Known rows, with every way that one mark hangs from another
Q{K{H} R{B}}: [ -8  18   1  39  -3 -25  50 -27  42 -23 -21  -4 -17  -2  14 -31   1]
H{K Y Z}: [  5   8 -19 -27  41  15 -12 -11 -18  21  -8  -6  18   7  33   4 -15]
Y{H}: [ -7  -5   3  13 -12   0  27  -8  -2  12 -27   4 -28 -30 -19 -19  25]
Q{K R{B}}: [-10  29  -3  27  17 -19  53 -32  37 -10 -44   7 -19  -8  24 -30  -8]
Y{H{K{P Q{R{B}}} Z}}: [ -6  26   2  -4  -9   1 -20 -22   1  19 -10 -19  13  -3  18   1   2]
H{K}: [-19  14  -3 -14  19 -17  22   3  -2  -1 -20  14   2  -9   7  -2  -1]
H{K{Q} Y Z}: [ 15  -8  -5 -33  28  18 -24   5 -33  18   1  -8  33  18  18  16 -17]
B{R}: [ -6   2  -5  -5   3 -13  32  14  15 -35 -18  60 -35 -17  -6 -27  -1]
Z{H{K{P}}}: [-19  17  -8  -5  15  13  10  13 -12   8  -3  19  -2 -14 -12  25   4]
H{K{P Q{R}} Y Z}: [  9   6  -9 -32  21  10 -47   4 -17  11  14  -5  27  19  30  27 -21]
K{H{Y Z} P Q}: [ 18 -38  13  -6 -24  10 -36  31 -10  -8  53 -12  17  25 -36  12  -5]
Y{H{K{Q} Z}}: [ -4   6   0  -9  -2  12  -8 -14 -20  28 -17 -11   5 -17   5   0  14]
H{Y}: [ 11 -23  -2  -5  16   3  20  13 -10  -3 -12  11  -8   3 -13  -8  -5]
H{K{P Q} Y Z}: [  4  -4   0 -35  23  14 -42  11 -27  18  19 -14  37  21  12  26 -22]
K{H}: [  0 -18   2  15 -18 -15  29  14  13 -21   9  14 -19  -5 -31 -21  15]

Rows
[  2  -7   9  -7 -18 -13 -11  27   8 -17   8  30 -11   1 -22  10  -3]
K{P Q{R}}
[ 22 -17  14  18 -37 -21  15  16  17 -38   9  10   5  22 -23 -13   2]
K{H Q{R{B}}}
[-22  -1  17  -4 -17  -9  -5   5 -16  13  -5 -14   6 -15 -17  12  15]
Y{H{K{P Q}}}
[ -8   7 -11  20   7  -2   1 -19  24  -4  10  -6 -26  -9  20  -7   1]
Q{K{H{Y Z} P} R}
[ 38 -31  -4   1 -18   9 -21  14  -7 -16  23   8  -1  19  -6   0   3]
K{H{Y Z} Q{R}}
[  3   2 -16  22  13   2  19 -25  18  -4  -8   0 -30 -13  26 -17   6]
Q{K{H{Y Z}} R}
[ 24 -25   2  -2 -25   5 -43  23   1 -16  46   0   4  22 -14  12  -4]
K{H{Y Z} P Q{R}}
[ -9  18  -4  -8  -7   5 -26 -15  -7  23  -7  -8  -1 -17  15   9  12]
Y{H{K{P Q{R}} Z}}
[-13  19 -11  -5   8   9   2 -27  -8  31 -24  -9  -8 -26  18 -10  16]
Y{H{K Z}}
[-19  23   6  37  -9 -28  33 -21  49 -24  -3 -10 -14   1   8 -22  -4]
Q{K{H P} R{B}}
[  0 -12   4 -14  11  24 -10  28 -38   7  11   4  21   7 -21  43  -4]
Z{H{K{P Q} Y}}
[ -3  18  -3  28   5  -8  11 -29  39 -10   4 -22  -4  12  25 -18 -13]
Q{K{H{Y Z} P} R{B}}
[  8   4   2  -6   9  16  -8  15 -22  -1   2   1  27  19  -4  36 -12]
Z{H{K{P Q{R{B}}} Y}}
[ -5 -13  -2  17  14   9  27 -14   3   6   1 -15 -14  -9  -2 -18   5]
Q{K{H{Y Z}}}
[-13  10   4 -11  -7   9 -23  -9 -15  28  -2 -16   8 -15   1   8  11]
Y{H{K{P Q} Z}}
[ 23 -54  20   4 -27  -3   3  37 -20 -23  27  -2  11  20 -46   3   6]
K{H{Y} Q}
[-21  24  -7  -7   4   6 -12 -22  -3  31 -10 -14  -5 -23  13  -2  13]
Y{H{K{P} Z}}
[  6   3  15  -1 -20 -18  -4  18  19 -22   3  16   7  18 -18   2 -16]
K{P Q{R{B}}}
